Each row was made from one small tree. The marks that hang from a mark follow it in brackets, in the order of their numbers. Every link used is in the known rows. Write each row's tree.
Known rows:
K_547{K_510{K_340 K_442{K_425}}}: [ 21  40  77   3 -25 -25   9 -11  12  47   3 -88  55  33  28  22 -35  27
  -7   7   4 -16   7   8]
K_510{K_442{K_425{K_19}} K_547}: [ 15  13  47  -8   3 -18  26 -16  36 -10   8 -13  19   8 -38  18  21  38
 -50  26  48  17 -26  18]
K_64{K_425{K_302 K_442} K_956}: [-49  30  -3  -9  -8  33 -28   1   5  43 -17  90 -38 -33   9 -27 -11  -8
  -3 -46  11 -28  87  -8]
K_425{K_442}: [ 21  -1  49  -6  21  -8 -26 -23  -9  24  -8 -18 -39 -18 -16  23 -30 -30
  47   1  -4   3 -39  -6]
K_442{K_425{K_19 K_302}}: [ 20  -8  53 -33 -11 -42 -18   6  10  56   0 -60  14  43 -27   9  37  -4
  22  18 -32 -41  17   3]
K_302{K_299}: [ 25 -64 -28 -20   0  33 -13  35  15  22 -14 -18 -18  57  26  -5 -25 -10
  26  -9 -15  14 -21   3]
K_547{K_510{K_442}}: [ 22  30  97  18 -32   8 -11  -4  30  52  -1 -37  19   5 -14   4 -38  16
  -1   4  23   8  -5   3]
K_299{K_302{K_425}}: [-39  18  35 -37 -19 -21 -10  -1  11   7 -27  42  -8  30  -8  -5   9 -55
  51  15 -28  51  15   0]
K_19{K_425{K_302{K_299} K_442{K_510{K_547}}}}: [-23 -44 -67  14  19  27  31  32  17   5   1  43   4 -50 -56 -21  14 -28
  34 -25  -6  16  22 -14]
K_956{K_64{K_425{K_19 K_302{K_299} K_442}}}: [ 19   9 -36 -22  44  -2   4  -4 -13  12  22  23 -60  45 -16 -27 -62 -28
 -10 -11  27   4  -7  36]
K_956{K_64}: [  72   25   -3    4   10  -10   -7   23   15   77   -1    9  -33   42
  -35  -13 -102  -36    0   14   14   29  -35   21]
K_64{K_425{K_302{K_299} K_442{K_510}} K_956}: [-57   6 -52  -2  -6  56 -27  17   6  27  -6  91 -32 -43  23 -28 -11   3
 -22 -51  -7  -1  95 -34]
K_19{K_425{K_442{K_510{K_340 K_547}}}}: [  2 -13 -51  25  13 -21  19  11  11   3  -4   8  17 -69 -26  -6  -5 -23
  42   2  -1  12 -10  -9]
K_510{K_340 K_442{K_425{K_19 K_302}} K_547}: [  1  32   0   3  -4 -23  59  -5  -1 -48  15 -37  56  34  18  18  36  49
 -75   7  39 -24 -14  29]
K_425{K_19 K_302 K_442{K_510{K_340 K_547}}}: [ -3  -2   5  35  10   0  18 -13 -46 -79   1 -18   3 -56  -4  21  47  25
 -17  -1  -4 -27 -34 -13]
K_302{K_299 K_425{K_19 K_442{K_510{K_547}}}}: [-28 -79 -39 -17  33  48  -2 -39 -27 -63   3  15 -10   5  28  18  44  16
  29  28 -32  25  -9 -17]
K_425{K_19}: [ 48 -36  45   7 -14 -34 -22  -2 -10 -22 -18 -30 -11  12  11   0  24   6
  19  33   7 -27 -65  23]
K_442{K_510}: [ 35  26 -15  49 -45  -7 -58  43  31  47   8 -21  19 -58 -17  -2 -32 -11
  -2  11 -38  38 -18 -54]
K_302{K_425}: [-10  13  15   3 -23  17 -41  -7  21  52   6  20  12  20 -14  -7   7 -27
  47  24 -34   2  26 -10]
K_956{K_64{K_425{K_302{K_299} K_442{K_510}}}}: [ 12  35 -57  -7  32  10 -10  13   9  43  33  28 -48  21 -31 -29 -89 -37
 -13 -21   7  25  16   7]
K_510{K_442{K_425} K_547}: [  9  31  40  -6  -1  -8  18  -4  50  26   9 -10  21   9 -50  16  -3  25
 -42  15  40  29  -8   6]
K_425{K_19 K_302{K_299} K_442{K_510{K_340}}}: [ -2 -56 -37  11  18  19  16  -2 -62 -88  16 -26 -11 -14  29  17  48  15
 -15 -15 -23 -24 -33 -12]
K_510{K_340 K_547}: [ 22  24 -14  32  -7  -8  24  14  12 -15 -43 -45  38   7  46  24 -22  30
   4   9  12 -16 -38  16]
K_442{K_425 K_510{K_340 K_547}}: [ 18  46 -24  21 -17 -43 -15  21  34  47  -6 -98  71 -31   9  36 -21  26
  -9  27 -53  17   8 -56]
K_19{K_425}: [ 21 -25 -26   9 -12 -22   2  36  35  50  -9  23  14 -17 -40 -33  -1 -42
  54   2   4  -3   0  13]
K_956{K_64{K_425{K_302 K_442}}}: [ 16  52 -20 -10  30  -4  -9   2   8  56  27  28 -51  27 -40 -27 -89 -46
   0 -19  21  10  12  25]

Which tree is each row?
[ -4 -52 -60  -1  -8  20  23  59  30  39  -1  40  12  13 -46 -44  20 -40
  40 -25  -5 -11  34  14]
K_19{K_425{K_302{K_299}}}
[-43  12 -11   9 -14  16 -30  -7 -13  -9 -11  82 -27 -65  20 -24  23  17
 -25 -26   7 -26  66 -20]
K_64{K_425{K_19 K_302 K_442{K_510}} K_956}
[-23 -11 -53  19  18  52  20  18 -18 -28   2  -8  -3 -29   0  19   0   4
  -7 -36 -26   9   5 -34]
K_425{K_302{K_299} K_442{K_510{K_340 K_547}}}
[ -8  28 -27  -6   0   4  59  12  14 -23  16 -32  55  46  19  18  12  37
 -70 -13  30  -8   6  18]
K_510{K_340 K_442{K_425{K_302{K_299}}} K_547}
[  5 -25  56   0  16  -1   1 -24 -44 -41  -3  -3 -38  -6 -26  11  50  -8
  18  -6   8 -43 -34  16]
K_425{K_19 K_302 K_442}
[-48   4  36 -27   4 -26   6 -31 -14 -57 -29  38 -16 -14  -5  14  32 -27
  40  25 -19  57 -11  -7]
K_299{K_302{K_425{K_19 K_442{K_510{K_547}}}}}
[ 26  39 -42  63 -31  -7 -16  38  21  -3 -13 -41  52 -62  23  15 -30  26
 -20  12 -25  26 -28 -43]
K_442{K_510{K_340 K_547}}
[-48  21  30 -28  -6 -21 -13 -16  -5 -12 -14  40 -18  -8 -13   9   7 -56
  49  13 -34  63   9 -23]
K_299{K_302{K_425{K_442{K_510}}}}
[-22 -10  15 -14   8  -7 -29 -34 -16 -11 -30  62 -45 -37  47 -14   6  18
   2  -6  26 -30  30   9]
K_64{K_425{K_19 K_442} K_956}
[ 22  38 -28   2  27 -17 -12  -2  -5  21  31  20 -47   4 -34 -27 -65 -28
 -19  -5  19  12  -6  17]
K_956{K_64{K_425{K_19 K_302 K_442{K_510}}}}
[ 13 -11  23 -28 -12  -8   7   8  12  12  43 -11   9  53 -30  -8  32   2
 -49  -3  17  -3   1  14]
K_510{K_442{K_425{K_19 K_302{K_299}}}}
[ 13   0 -19 -20 -12 -27  32  10 -20 -31  46 -49  42  71  40   5  31  15
 -68  -8   9 -34 -10  26]
K_510{K_340 K_442{K_425{K_19 K_302{K_299}}}}
[ 13  41 -16  31 -12  -3  46   7  10 -50   5  -6  38   7  30  14 -10  39
 -70  -2  54   3 -43  26]
K_510{K_340 K_442 K_547}
[ 24  21 111  -5 -24 -19  -5 -20  24  51   0 -68  31  20 -14  16 -16  26
   1  20  15  -2   0   7]
K_547{K_510{K_442{K_425{K_19}}}}
[  9  47  75   5 -29 -14  14  -3  13  51   7 -80  57  40  16  15 -23  24
 -12  -2   2 -24  21   7]
K_547{K_510{K_340 K_442{K_425{K_302}}}}
[  8  43  -4   1  -2 -25  45  -3  18 -16   9 -48  54  28  20  26  -4  39
 -61   9  33  -1 -18  16]
K_510{K_340 K_442{K_425} K_547}
[ -9  -7   1  -4 -23  -6 -37   0   6   9 -34  66 -22 -15  50 -31   9  22
 -11  -4  21 -31  40  12]
K_64{K_425{K_19} K_956}
[ 32  33 -22  -5  14 -16 -10  15   7  34  21  21 -38  44 -26 -40 -61 -28
 -15  -3  25  -5   2  40]
K_956{K_64{K_425{K_19 K_302}}}
[-34 -27 -35 -15 -21  35 -16  20   0  -2 -25  84 -22  11  46 -44  28  22
 -23 -33  13 -41  75  11]
K_64{K_425{K_19 K_302{K_299}} K_956}
[-31 -60 -31 -37  31  58 -10 -27 -12  -3   9  19 -22  44  18  10   9 -22
  56   8 -37  19  17  -9]
K_302{K_299 K_425{K_442}}
[-22 -73 -57 -18  28  36  -3 -34 -45 -65  15  -3   0  20  55  15  42   8
  26  23 -43   7  -8 -14]
K_302{K_299 K_425{K_19 K_442{K_510{K_340}}}}
[ 23  27  83   1 -22 -34  13 -19   2  24   3 -94  53  37  35  21 -16  35
 -12  16   9 -24  -6  16]
K_547{K_510{K_340 K_442{K_425{K_19}}}}
[-11 -57 -16  12  27  39  20  -8 -36 -80  -2  -2 -22 -35 -11  16  50  26
 -13 -10  -9  -2 -29 -15]
K_425{K_19 K_302{K_299} K_442{K_510{K_547}}}
[-42   6  24 -28  -2 -40   3 -29 -31 -60 -16  20  -8   1  22  12  30 -35
  36  21 -31  41 -11  -6]
K_299{K_302{K_425{K_19 K_442{K_510{K_340}}}}}
[-24   1  -7   4  -4  -8 -37 -23 -15 -15 -18  62 -34 -73  44 -14   2  22
 -15  -6  11 -10  34 -21]
K_64{K_425{K_19 K_442{K_510}} K_956}
[-13 -10 -40  23   0   1   9  29  15  31  13  36   6 -69 -70 -26  13 -47
  38 -21 -11   1  26 -18]
K_19{K_425{K_302 K_442{K_510}}}
[ -2 -75  17 -20  32  28  18 -16 -51 -66  -4  -6 -43  26   1   8  51  -2
  16 -16   1 -34 -31  20]
K_425{K_19 K_302{K_299} K_442}
[ 14 -68  -4  -8 -11  28   6  28 -19 -34  -5  -2 -10  54   6 -17  56   8
  -2  -9  -3 -37 -14  26]
K_425{K_19 K_302{K_299}}
[ 12  24  -3  34  13  -8  -9 -11 -10 -17  -8 -34   1 -68   6  34 -30   4
  12   5 -16  20 -44 -36]
K_425{K_442{K_510{K_340 K_547}}}
[-19  -8  16  12  10   8 -24 -50 -15 -31   2  12   3 -43  -8  17  42   6
  35  42 -23   9  -9 -23]
K_302{K_425{K_19 K_442{K_510{K_547}}}}
